Each row was made from one small tree. The marks that hang from a mark follow it in brackets, in the order of their numbers. Every link used is in the known rows. Write each row's tree.
In the rows, 128 means zero.
Known rows:
k398[k128 k147 k558 k598 k819]: [130 105 124 121  37 115 151 149  79 153 156 156 111 167 156 189 158 252
 133 113  99  33 142 100 100 117 157 122 134 113 119 149 119]
k128[k398[k819]]: [125 128 132 129 105 115 128 138 139 136 165 132 137 119 137 118 133  77
 129 137 133  67 127 110 103 134 124 127 121 128 114 106 132]
k819[k64[k147 k531 k558] k943]: [129 128 145 115 110  90 116 136 110 127 181 102 127 115 124 119 132 118
 135 152 115 152 104 125 123 105 103 158 201  86 125 130 108]
k598[k64 k943]: [122 136 126 117 129 119 130 141 128 108  92 116 101 114 124 110 123 144
 136 147 117 106 131 128 134 125 124 123 118 125 152 118 127]
k64[k147[k398[k558 k819]] k598]: [141 128 133 124 140 107 128 130 114 145 202 158 127 129 131 147 138 136
 132 135 109 142 129 111 135 119 137 154 153  77 102 104 106]
k531[k398[k558 k598 k819]]: [127 105 126 126  77 106 137 150  85 144 140 122 110 145 160 120 143 172
 125 135 109  88 118 108 119 127 127 129 139 106 113 111 125]
k943[k531[k398[k147 k558]] k819[k64[k598]]]: [116 120 106 109 113 100 112 125  56 129 148 162 101 106 131  78 140 173
 124 146 106  71  94 135 106 112 130 117  98 133 115 134 115]
k128[k398[k147 k558 k598 k819[k64 k943]]]: [111 114 138 115  62  99 135 146 107 140 176 122 121 144 144 137 149 167
 137 141 113  18 127 104  89 120 130 129 142 116 117 131 114]
k943[k147[k64] k531 k558 k598 k819]: [120 109  84  91 166 132  94 132  60 128  89 187 124 117 106  76 133  73
 116 140  95  77  95 154  90 133 134 117 129 141 157 109 140]
k64[k558 k598]: [142 128 135 130 116 112 121 136 105 143 162 150 134  92 136 135 128  87
 129 141 127 162 122 112 124 120 123 151 105 109 113 120 120]
k943[k147[k398[k128]] k558 k598 k819[k64]]: [106 118  90  98 168 125 102 144  62 112 154 168  94 120 106  97 134 106
 121 144  90  76 121 123  93 123 133 120 153 158 149 133 150]
k64[k147 k531[k398[k819]] k558 k598]: [160 124 139 130  68  83 108 148  89 153 196 153 140  83 146 119 140  82
 130 156 131 184 103 110 126 112 111 180 181  57  94  97 118]
k943[k598]: [132 126 124 120 133 124 124 113 116 124 140 150 113 126 124 108 132 128
 121 133 124 128 126 135 119 131 130 130 150 136 139 123 133]
k398[k147[k64[k598]]]: [128 129 131 125 105 136 124 117 119 138 113 147 139 114 125 142 136 167
 141 128 130 112 132 126 123 118 141 161 132  94 118 140 116]
k819[k943[k598]]: [127 121 129 115 131 110 123 119 124 115 154 121  95 125 124 104 133 151
 127 136 115 129 120 137 134 130 122 127 157 106 141 131 125]
k943[k531 k558 k598 k819[k64[k147[k398]]]]: [120 118  99  91 207 107  91 120  74 119 149 175 108 124 103  76 132 112
 109 149 101  90  93 141  92 122 127 122 162 151 146 125 129]
k128[k398]: [124 134 132 126 116 127 123 129 134 129 128 129 136 120 128 108 127  82
 128 140 130  85 131 117 112 135 121 125 121 132 125 120 135]
k598[k64 k943[k558]]: [119 130 122 111 141 124 117 154 103 108  96 119 105 114 123 113 121 137
 131 151 109 100 122 126 132 130 121 127 134 132 153 121 137]
k598[k64[k147[k398] k531[k943[k819]] k558]]: [140 129 125 117 142  91 115 130 120 126 122 114 118 105 124 112 127  58
 131 159 119 139 122 116 111 113 121 155 179  82 135 107 120]
k531[k64[k147[k398] k558 k598] k943]: [143 133 131 118 107 104 124 135 115 130 202 114 135 100 128 114 127 121
 136 157 123 152 124  94 126 118 119 164 177  77 113 109 121]
k598[k64[k147[k398[k819]] k558]]: [137 127 132 122 151 107 124 128 102 127 142 109 126 114 131 124 129  90
 129 150 124 124 134 100 106 114 122 145 141  86 124 101 109]
k531[k64]: [124 134 130 128  99 131 136 134 115 123 147 120 141 124 133 110 129 134
 126 143 126 114 125 123 123 123 125 121 145 114 128 124 132]
k398[k598[k64] k819]: [124 116 129 125  96 103 138 160 153 133 117 127 118 144 149 147 143 155
 124 135 130  78 130 118 100 115 135 128 122 116 142 112 121]
k531[k64[k147 k558] k398[k128 k819] k943]: [143 115 121 121  29 100 128 153  62 128 209  89 117 107 155  93 136 199
 131 154 113  94 112  76 119 120 108 153 190  83 103 109 138]
k531[k64 k398[k128 k558 k819[k943[k598]]]]: [122 113 124 120  50 106 143 142  43 124 206 114  92 127 163  81 145 211
 122 150  82  60 111 105 130 122 122 113 173  81 110 118 133]
k128[k398[k147[k64] k558 k598]]: [120 121 134 118  84 132 132 125 103 148  85 138 142 149 138 135 139 136
 135 136 111  40 137 109  95 129 138 139 138 106 127 134 120]
k531[k398 k943[k598]]: [131 116 113 117  99 111 117 124 108 114 150 109  86 111 135  73 131 168
 126 144 122 121 114 117 131 137 115 145 173 127 127 116 144]
k147[k64[k531 k558 k598] k398[k128]]: [135 134 134 124 177 120 128 120 139 148 118 152 138 102 131 138 133  45
 135 134  95 148 131 111 129 117 138 173 154  53 119 115 108]
k943[k147 k531[k398] k558 k819[k64]]: [106 111  86  98 134 120  90 161  38 116 127 148 111 105 117  62 131 112
 119 150 106  72  86 137  96 123 115 105 110 160 136 118 140]
k943[k531[k398] k558 k598[k64]]: [124 115 106  99 159 123  97 129  57 109 113 146  93 107 132  51 132 131
 105 156 105  86  97 138 106 131 115 115 147 133 146 106 136]
k398[k128 k147 k558 k819]: [130 112 122 125  57 121 149 132  60 148 190 152 113 146 150 171 151 223
 136 115  96  44 138 104 110 121 152 122 132 117 103 141 122]
k128[k398[k147 k598[k943[k558]] k819]]: [124 118 127 115  78 113 119 159 126 138 140 140 129 125 132 140 141 136
 140 138 137  42 135 101  93 136 133 135 132 128 129 126 134]
k128[k398[k147 k598 k819[k64]]]: [115 123 134 122  67 111 127 148 138 137 155 133 134 131 135 137 146 148
 134 138 141  32 132 103  79 120 130 137 130 134 121 128 123]
k147[k64[k558 k598] k398]: [129 130 133 125 202 127 124 112 135 143 116 134 142 101 126 128 126  45
 136 137 111 150 133 106 126 122 134 170 126  68 116 106 102]
k128[k398[k558 k598[k64[k531]] k819]]: [122 121 137 122  76 101 138 152 126 145 131 141 132 144 153 130 143  81
 124 148 110  38 125 115  92 124 130 123 142 110 128 101 125]

Write each row's tree:
[123 114 128 111  87 129 141 131  94 145  67 140 125 158 133 159 141 206
 146 125 100  75 137 118 119 126 148 144 145  99 140 143 111]  k398[k147[k64] k558 k598[k943]]
[146 120 132 126  68  97 116 151 125 143 138 134 133 133 141 123 144 139
 127 141 133 145 112 124 123 118 120 156 206  74 119 110 123]  k64[k147 k531[k398[k598 k819]]]
[125 127 130 127  63 119 133 140  55 130 172 130 124 111 156  83 134 164
 123 157 102 111 110 114 138 120 120 131 146  89 104 115 130]  k531[k64[k598] k398[k558]]
[134 115 131 121 107 111 122 135 127 145  78 109 140 113 141 114 131  79
 134 143 116 138 110 117 120 123 118 176 181  76 129 110 123]  k147[k64[k531[k398[k598] k943] k558]]
[115 121 125 105 112 108 119 133  81 113 182 112 105 108 118  96 133 120
 133 149 111 119 113 124 107 115 107 133 151 125 139 122 120]  k819[k64[k558] k943[k147 k598]]
[128 116 127 117 172 116 141 138 144 145 100 125 124 132 136 151 136 108
 140 124  97  91 144  87 112 126 140 156 132  74 135 111 105]  k147[k64[k558] k398[k128 k598[k943] k819]]
[125 109 124 113  61 103 146 127  57 130 199 140  81 141 150 146 155 246
 133 129  83  32 132 111 112 117 145 118 151  96 120 140 118]  k398[k128 k147 k558 k819[k943[k598[k64]]]]
[141 126 115 113  95 113 115 153  70 132 154 157 112  78 132 100 131 120
 137 144 110 139 114 110 128 128 118 130  83 110 123 110 121]  k64[k558 k598[k943[k147 k531[k398[k128]]]]]
[125 137 129 120  97 122 123 153 109 123 165 144 132 105 130 113 128 142
 131 152 117 124 116 123 139 124 124 134 143 113 129 123 137]  k531[k64[k598[k943[k558]]]]
[126 113 120 117 100 105 129 143 121 124 194 131 105 121 130 120 141 130
 133 132 122 104 121 129 118 129 127 123 142 109 128 104 125]  k398[k819[k943[k147 k598]]]
[130 120 127 123  87 117 118 149 101 121  84 105 106 132 145  96 135 194
 122 148 126 113 123 115 123 119 116 138 150  97 137 125 127]  k531[k398[k598[k64[k147]]]]
[125 130 133 123  88 119 124 134 134 139 148 148 139 103 129 127 137 114
 146 138 132  55 131 108 106 132 132 153 121 104 112 113 122]  k128[k398[k147[k64[k598[k943]]] k819]]
[111 115  94 108 178 141 106 148  80 128  90 149 123 124 111 119 129  85
 132 133  89  80 124 119 111 129 140 132 132 115 142 130 141]  k943[k147[k64 k398[k128]] k558 k819]
[121 117 131 118  98 117 144 144 100 134  81 129 114 164 149 142 137 168
 121 138  98  81 130 124 113 117 136 117 130 118 147 128 119]  k398[k558 k598[k64]]
[126 119 110 105 136 124 104 141  78 118 120 134 108 104 121  91 128 159
 135 139 117 104 110 126 131 142 121 121 128 131 132 125 131]  k598[k943[k531[k398[k147]] k558]]
[124 121 119 113  90 111 126 161 146 136 131 146 129 127 132 114 138  96
 135 137 129  50 126 114  94 140 126 112 103 133 139  99 127]  k128[k398[k598[k943[k147 k531]] k819]]
[124 125 126 121  88 125 138 155 128 123  77 130 101 153 147 144 140 219
 120 130 105  73 139 116 114 114 136 118 123 118 159 148 129]  k398[k128 k598[k64]]
[110 114  88  99 128 115  87 167  43 118 143 166 110  94 120  65 134 119
 119 154 105  82  82 138 102 119 115 114 102 151 131 118 139]  k943[k147 k531[k398] k558 k819[k64[k598]]]
[133 127 116 110 134 113 126 119 129 110 146 120  86 129 123 106 132 174
 127 141 107 104 133 116 123 127 130 142 180 116 145 121 133]  k531[k943[k598[k64[k147[k398[k128]]]]]]
[125 124 111 113 118 143 122 122 101 126 102 152 129 127 115 103 133 103
 130 132 112 112 127 139 111 130 130 138 149 119 146 107 132]  k943[k147[k64] k598]
[121 114 105 107  95 129 120 173 103 129  62 153 108 145 127 142 135 194
 133 127  90  70 128 118 119 128 140 125 128 128 166 150 145]  k398[k128 k598[k943[k147[k64] k558 k819]]]
[124 109  82  92 152 122  92 141  53 122 125 190 110 113 107  77 134  80
 114 141 105  87  98 153  90 135 132  98 120 161 155 114 147]  k943[k147 k531 k558 k598 k819]
[122 134 130 124 203 132 126 112 159 135 110 139 135 115 122 127 129  82
 135 131 110 138 134 122 136 124 139 163 133  73 122 111 107]  k147[k64[k598] k398]
[126 132 108 112  95 133 123 147  98 125 158 161 139 107 124  91 135 110
 127 142 122 108 111 140 113 123 128 101 102 116 132 101 122]  k943[k147 k531[k64[k598]]]
[128 119 103 104 145 116 100 142  66 128 133 157 138 122 119  89 128 122
 113 150 110  89  93 137 105 124 126 110 145 127 138 128 136]  k943[k531[k64[k147]] k558 k819]
[123 126 126 119 169 120 146 128 125 146 151 156 116 130 138 147 137 134
 141 125  72  84 135 105 140 126 149 153 133  71 114 106 107]  k147[k64[k598[k943]] k398[k128 k558 k819]]
[129 126 108 113  89  97 110 159  73 117  89 126 100  78 127  79 127  55
 139 167 115 119 114 126 114 121 115 128 123 106 147 103 136]  k598[k64[k531[k398] k558] k943[k147 k819]]
[118 133 133 116 156 120 129 120 105 126 164 120 129 145 120 126 131 150
 130 138 108 117 127 115 122 113 124 143 170 119 119 125 110]  k819[k64[k147[k398[k558]]]]
[122 141 135 120 150 114 119 129 134 125 181 138 126 121 118 124 132 152
 130 142 120 141 123 117 128 107 122 158 157 111 116 125 110]  k819[k64[k147[k398] k598]]
[123 120 124 119 158 127 145 130 117 138 120 135 106 163 138 151 139 158
 127 121  87  93 149 104 123 128 147 118 137 104 133 136 115]  k147[k398[k128 k558 k598]]
[141 118 125 121  76 104 116 157  94 139 110 126 125 100 139 108 134  59
 136 149 127 159 118 116 117 128 114 145 156  94 130 108 127]  k64[k531[k398[k598[k943[k147]]]] k558]
[121 118 120 110 123 126 121 126 113 117 126 123 109 124 117 100 134 133
 135 135 106 116 120 141 129 130 123 134 158  95 147 119 123]  k819[k943[k147[k64] k598]]
[119 124 129 120 199 134 132 120 168 136  62 119 135 146 125 135 132 103
 133 125 112 115 141 116 120 127 141 153 146  79 142 118 107]  k147[k64 k398[k598]]
[123 122 134 121  96 122 134 138 113 143 110 137 133 152 143 127 135 111
 125 138 110  62 131 112 104 134 128 119 130 127 130 124 129]  k128[k398[k558 k598]]
[124 135 118 117 124  97 120 146 133 114  83 139 101 105 123 105 126  93
 135 155 115 111 118 145 127 121 128 125 135 118 156 120 134]  k598[k64[k531] k943[k819]]
[136 137 125 124 107  93 116 147 151 135 138 179 117  94 122 126 132  84
 137 144 120 160 110 149 144 122 134 145 139 105 133 123 132]  k64[k531 k598[k943[k819]]]
[128 117 135 123  80 116 126 140 129 152 117 133 152 124 140 141 142 105
 137 136 137  45 136  96  79 127 132 152 126 101 120 119 118]  k128[k398[k147[k64[k558]] k598 k819]]
[125 116 121 112 125 111 115 122 102 115 144 107  98 111 131  85 137 179
 133 136 121 106 110 133 133 130 119 115 127  91 126 133 110]  k819[k943[k531[k398[k147]]]]
[119 111 123 122  41 106 131 171  98 122 163  96 114 123 153  89 145 181
 130 152 125  86 113 109 117 121 115 122 156  79 125 109 129]  k531[k64 k398[k598 k819[k943[k147]]]]
[114 131 134 126 106 112 128 140 139 132 178 128 138 119 134 113 133  90
 129 142 130  54 122 110  96 125 118 132 127 141 114 108 128]  k128[k398[k819[k64]]]
